Each row comes from the steps of one walk. Every step used is in the known rows, and no mark comes twice. Write the walk behind each row, first mark first.
Known rows
radamab/vikiro/nurugi/neda/gufe: [-28.4  -3.3  -8.6  14.2  23.2  -8.2  -1.3  38.2   1.1   4.0 -17.4  -1.0
   6.3  -6.9  12.0  24.0 -11.3   3.2  10.1   2.7  13.1  -5.3]
vikiro/nurugi: [12.5  3.7 -3.9  4.5 10.0 -2.0  3.1  9.3  4.0  4.0  7.6  0.5  0.1 13.9
  7.9 12.3 -6.9 -1.3 19.9  0.2  4.5 -3.7]
pogaf/kuri/nurugi: [ -5.1  -6.6   2.6  18.5 -49.0 -26.6   6.0   2.8  10.1   4.8   2.7  -6.1
  -3.6   5.3  -2.6 -16.5   9.3   3.7   0.6   7.7   0.4  -9.8]
gufe/pogaf: [ -0.2  -0.3 -25.1   4.1  -8.5   5.1   0.9  12.4  -6.3  -7.3  16.6  -0.9
  -3.4  14.5  -0.7  -0.8   3.6  -1.5   4.2  -2.0  -3.5  10.2]
neda/gufe/nurugi: [-18.0 -15.6   4.4   9.4  31.3  -4.9   9.4  21.8   4.5  -1.8   3.9  -6.2
  -9.5  -4.3  14.3   8.7  -7.4  -3.6  -1.6   1.0  -3.5  -4.5]
gufe/kuri/nurugi/neda: [  5.4  -9.2  -9.3  10.3 -60.1  22.1  -0.1  42.3  -0.8  -2.8   1.1   2.3
   7.7 -29.9   3.2  -3.0  -1.3  10.6  -5.1   1.9  10.5   2.0]
neda/nurugi: [ -8.5 -19.6  12.1  -5.6 -38.6   5.6   2.4  12.0   8.4   3.3   4.1  -8.9
  -3.7   0.2   4.5  -1.3  -0.7   1.6  -3.9   3.6  -0.8  -1.8]
radamab/vikiro/nurugi/neda/kuri: [  6.9  -7.9  -4.1   8.8   1.4  33.5  -1.4  13.0  -2.4  -2.7  -9.5  -0.2
   9.5 -18.5  11.9   4.5  -3.9   7.5   6.1   3.3  12.8   9.1]
nurugi/neda/gufe/kuri: [-23.1 -10.2   1.2  18.0  -9.4  -2.0  -0.1  47.2  -4.7  -4.3  -4.4  -0.5
   3.0 -23.5   8.6  -1.1  -1.0   3.3 -10.2  -0.4  22.9   7.3]
vikiro/nurugi/neda/gufe/kuri/pogaf: [-26.2   5.5  -3.7  28.8  29.9  -4.9  -5.1  32.9   1.3  -0.8  16.1  -7.8
   2.6  -4.0   4.0   9.8  -4.5  -1.8  10.3   6.0  26.1   4.8]
radamab/vikiro: [ -4.1  -2.7 -16.7   0.5  32.5  -9.7   2.0 -15.5  -5.8  -1.5 -17.9  -0.5
  10.2  -7.1   3.4   1.6   1.9  -1.5   3.2   1.7  15.4   0.2]
pogaf/kuri/nurugi/neda/gufe/vikiro/radamab: [  5.1  -8.5  -2.9  22.6  11.1 -19.3  13.2  12.7   1.4  -0.1   4.5  -7.9
  -2.0  -6.3   0.4  25.0   6.2  -2.0  -0.8   3.8  37.0  -9.8]
pogaf/neda: [ -3.3  -5.6  -6.0   5.2  13.5 -18.5  -5.9 -23.7   7.7  -7.1   0.4  -0.3
  -4.9  12.5  -4.9 -11.9  -3.8   0.4  -5.9   1.3  -3.7   1.4]
neda/gufe/vikiro/nurugi: [-0.6  1.2 -1.3 22.5 38.1 -9.3 12.2 12.5  0.8  6.1 11.2 -5.1 -3.5 19.3
  8.9 21.1 -3.6 -5.8 16.9  1.5 33.8 -5.5]
gufe/neda: [  7.3  -6.4 -12.9   8.1 -23.7   1.9   4.0  24.8  -2.3 -11.5   9.8   0.5
  -0.1  -1.1   2.1   0.2  -6.6  -1.7   0.6  -1.5  13.1   8.7]
radamab/vikiro/nurugi/neda/gufe/pogaf: [-22.2  -3.0 -33.9  15.1  13.9  -2.2   0.6  41.7  -5.9  -4.2   0.2  -1.8
   3.3   8.0   9.4  19.3  -4.8   0.7  12.9   0.8   8.2   6.0]
pogaf/neda/kuri/nurugi: [ -1.6  -7.6   6.7  21.9 -41.7  23.4   1.0  -6.0  13.3   1.1   4.7 -10.1
  -5.0   4.2  -0.6 -15.9   5.5   4.3  -6.7  10.5   5.2  -4.3]
radamab/vikiro/nurugi: [  9.9   1.3 -15.9   5.6  36.9  -8.3   4.5  -2.8  -0.7   3.1  -6.9  -0.1
   7.9   7.9  10.4  14.9  -4.3  -2.7  22.6   2.1  16.4  -3.7]
kuri/pogaf/neda/gufe/vikiro: [-27.5  -1.0  -2.4  31.8  59.0 -24.1   4.5 -15.0   1.9  -1.6  12.6 -10.7
  -6.7  19.7  -5.7   5.3   1.5  -8.3  -4.3   4.5  36.9  -1.3]
nurugi/neda/gufe/vikiro: [-16.1  -6.5  -2.3  19.8  23.0  -2.9   7.5  18.8  -6.5  -0.3   0.4  -2.6
   0.7  -6.2   2.1  15.2  -0.9  -0.7  -6.3   0.2  33.9   0.0]
vikiro/nurugi/neda: [ 11.1  -2.4 -12.0  -1.0 -10.1  11.8  -3.3  30.7   0.3  -1.0   0.3   6.8
   7.3 -11.4   7.4  16.7 -12.6   8.0  12.9  -1.4  -1.0   1.8]
neda/gufe: [-34.7   0.2  10.2  14.6  16.1 -12.1   0.2  21.8   4.2   5.4  -8.8  -5.8
  -4.8   5.6   4.1   9.5  -2.8  -2.4  -1.9   3.1   5.8  -6.8]
gufe/vikiro/nurugi/neda/kuri/pogaf: [-1.2  4.9 -1.2 25.5 31.6 28.5 -2.9  0.2 -0.3 -1.4 20.4 -8.2  3.6 -2.7
 -0.1  8.2 -1.3  1.0  9.8  6.7 25.6  9.7]

Write each row's walk
[-22.9  -9.2 -16.6  20.4  -8.8 -44.4   1.4  27.4   0.8  -4.1   6.4  -1.5
  -5.2  16.3   4.9  -5.4   0.3   2.6   9.0   0.9  -2.0   5.6]  vikiro/nurugi/neda/gufe/pogaf/kuri
[-25.1 -10.9 -24.4  21.0   8.2 -49.1   2.3  19.4  -2.1  -4.7  -2.6  -1.5
  -0.2  11.5   6.6  -3.8   1.7   1.2  10.6   2.1   6.9   5.2]  radamab/vikiro/nurugi/neda/gufe/pogaf/kuri
[-18.1  -9.2 -10.5  20.5  12.1  -7.6   2.8  44.2  -5.8  -3.3  -8.5  -0.3
   7.7 -20.3  14.1   5.9  -3.9   2.0   2.0   0.9  32.0   5.4]  radamab/vikiro/nurugi/neda/gufe/kuri
[ -2.9 -25.3   1.3   0.3 -56.8   6.1   5.9  30.9   6.3  -6.1  11.7  -8.2
  -3.9  -1.7   5.3  -0.7  -5.5  -0.2  -4.1   2.3   9.3   5.1]  gufe/neda/nurugi
[-19.6 -16.5   5.6   6.2  -6.9 -11.5  -6.3 -12.4  16.7  -1.6  14.2 -13.9
  -6.9  14.3  -4.3  -8.1  -3.5  -0.9  -3.8   8.0   0.7   0.3]  kuri/pogaf/neda/nurugi
[  8.3 -18.7   4.2   4.2 -11.8  43.0   1.2  17.8  -0.8  -8.3   2.1  -1.1
   0.1 -29.2  12.5  -4.2  -4.8   8.3  -8.3   0.8  -2.2  11.2]  gufe/nurugi/neda/kuri
[-23.8  -6.6  -7.5  28.0 -46.6 -28.4   7.3  21.5   8.1   3.3   8.3  -9.9
  -8.3  17.3  -1.3 -12.3   9.7   1.2   2.0   8.1   1.2  -7.1]  neda/gufe/pogaf/kuri/nurugi
[ 7.9 -3.9 -5.7 12.5 36.9 -0.6  9.4 13.2 -3.9 -2.4  3.0 -4.7  0.1 -8.8
  2.5 35.3  1.3 -4.3 -1.3  0.0 36.2 -5.1]  nurugi/neda/gufe/vikiro/radamab
[ -2.0  -9.7  -5.9   9.2 -57.7  -8.0  -0.2  25.3   5.3  -0.6  -3.5   1.8
   4.5 -18.2  -0.5  -7.0  -0.1  11.5  -2.0   3.9  -3.8  -3.6]  pogaf/kuri/nurugi/neda
[-13.5   7.8   8.8  20.2  26.8  20.6  -6.7 -11.5   3.6   0.1  14.5 -11.5
  -0.6   2.4  -4.1  -3.6   3.6  -2.3   2.5   8.8  10.7   6.9]  neda/kuri/pogaf
[ -9.6   3.8  -5.2  31.0  60.8 -20.8   5.8  -3.7   5.6   3.4  19.0  -9.3
  -5.6  30.2   2.0  16.7  -5.0  -8.0  17.8   5.0  34.9  -4.5]  kuri/pogaf/neda/gufe/vikiro/nurugi
[-26.6  -4.4 -22.4  18.9 -30.4   9.2   0.2  51.3  -0.9  -2.2   7.7  -4.6
  -2.6   5.4   3.0  10.9  -1.2   3.5   1.6   2.7  -0.4   2.4]  kuri/nurugi/neda/gufe/pogaf
[  1.4  -8.4   6.4   5.6 -21.6  39.7  -5.2  15.0  -1.8  -4.4  -5.4   0.0
   4.5 -23.5   5.4  -4.7  -1.2   8.8  -9.0   2.0   1.8  11.2]  nurugi/neda/kuri
[-13.3   4.5   2.3  16.6  15.3  29.8 -10.2   3.5   1.6  -2.6  10.6  -7.6
   3.9 -11.6  -2.9   1.0  -1.0   3.5   0.3   8.0   7.1   9.9]  nurugi/neda/kuri/pogaf
[-15.0   3.7  -8.2  14.4  38.6 -21.1 -10.8 -30.5  10.4  -6.2  12.5  -6.0
  -4.2  18.7 -10.9  -7.2  -3.7  -2.6   0.6   5.5   1.2   2.5]  kuri/pogaf/neda
[  8.8 -16.8 -11.6  -6.7  -3.0  16.8   1.7  27.2  -2.1  -9.2   2.4   5.8
   3.0 -30.0   9.6   7.1 -11.8   7.4  -3.5  -3.8 -10.9   5.3]  gufe/nurugi/neda
[ -2.7 -10.1 -18.6  12.3 -61.2  -5.3  -0.2  30.9   2.0  -3.9   4.2   1.2
   2.8 -11.0  -1.1  -6.8   1.5  10.6  -0.4   3.2  -6.3   1.6]  gufe/pogaf/kuri/nurugi/neda
[ -4.1  -6.3 -26.9   7.9   5.6 -14.2  -5.0 -13.0   2.7 -12.9  13.6  -1.1
  -7.2  24.0  -5.2 -12.4  -1.0  -1.1  -3.2  -0.7  -6.0   9.3]  gufe/pogaf/neda
[-39.2  -4.6   4.9  17.7  26.3 -27.4  -4.5   2.9  10.5  -0.2  -8.7  -6.5
  -8.0  16.4   0.7   0.3  -4.8  -2.0  -6.5   3.8   3.9  -6.0]  pogaf/neda/gufe
[  1.1  -4.8  10.7  18.7 -49.2  35.2   4.9   9.5   8.4   5.4   3.6 -10.3
  -2.2  -3.4   2.4  -8.5   7.3   4.3  -2.3   9.8   8.8  -5.0]  neda/kuri/nurugi
[-15.7  -6.2  -2.4  26.0  -0.3   3.4  10.2  25.3  -2.5   2.6   2.6  -5.7
   0.2  -5.8   1.4  14.2   0.7   0.9  -4.9   2.6  34.3  -5.2]  kuri/nurugi/neda/gufe/vikiro
[  9.4  -3.8 -21.3  -0.6   9.2   5.4  -1.7  21.2  -3.6  -1.6 -11.1   7.1
  13.9 -16.5   9.9  17.6 -10.8   7.1  15.2  -0.8   9.0   1.9]  radamab/vikiro/nurugi/neda
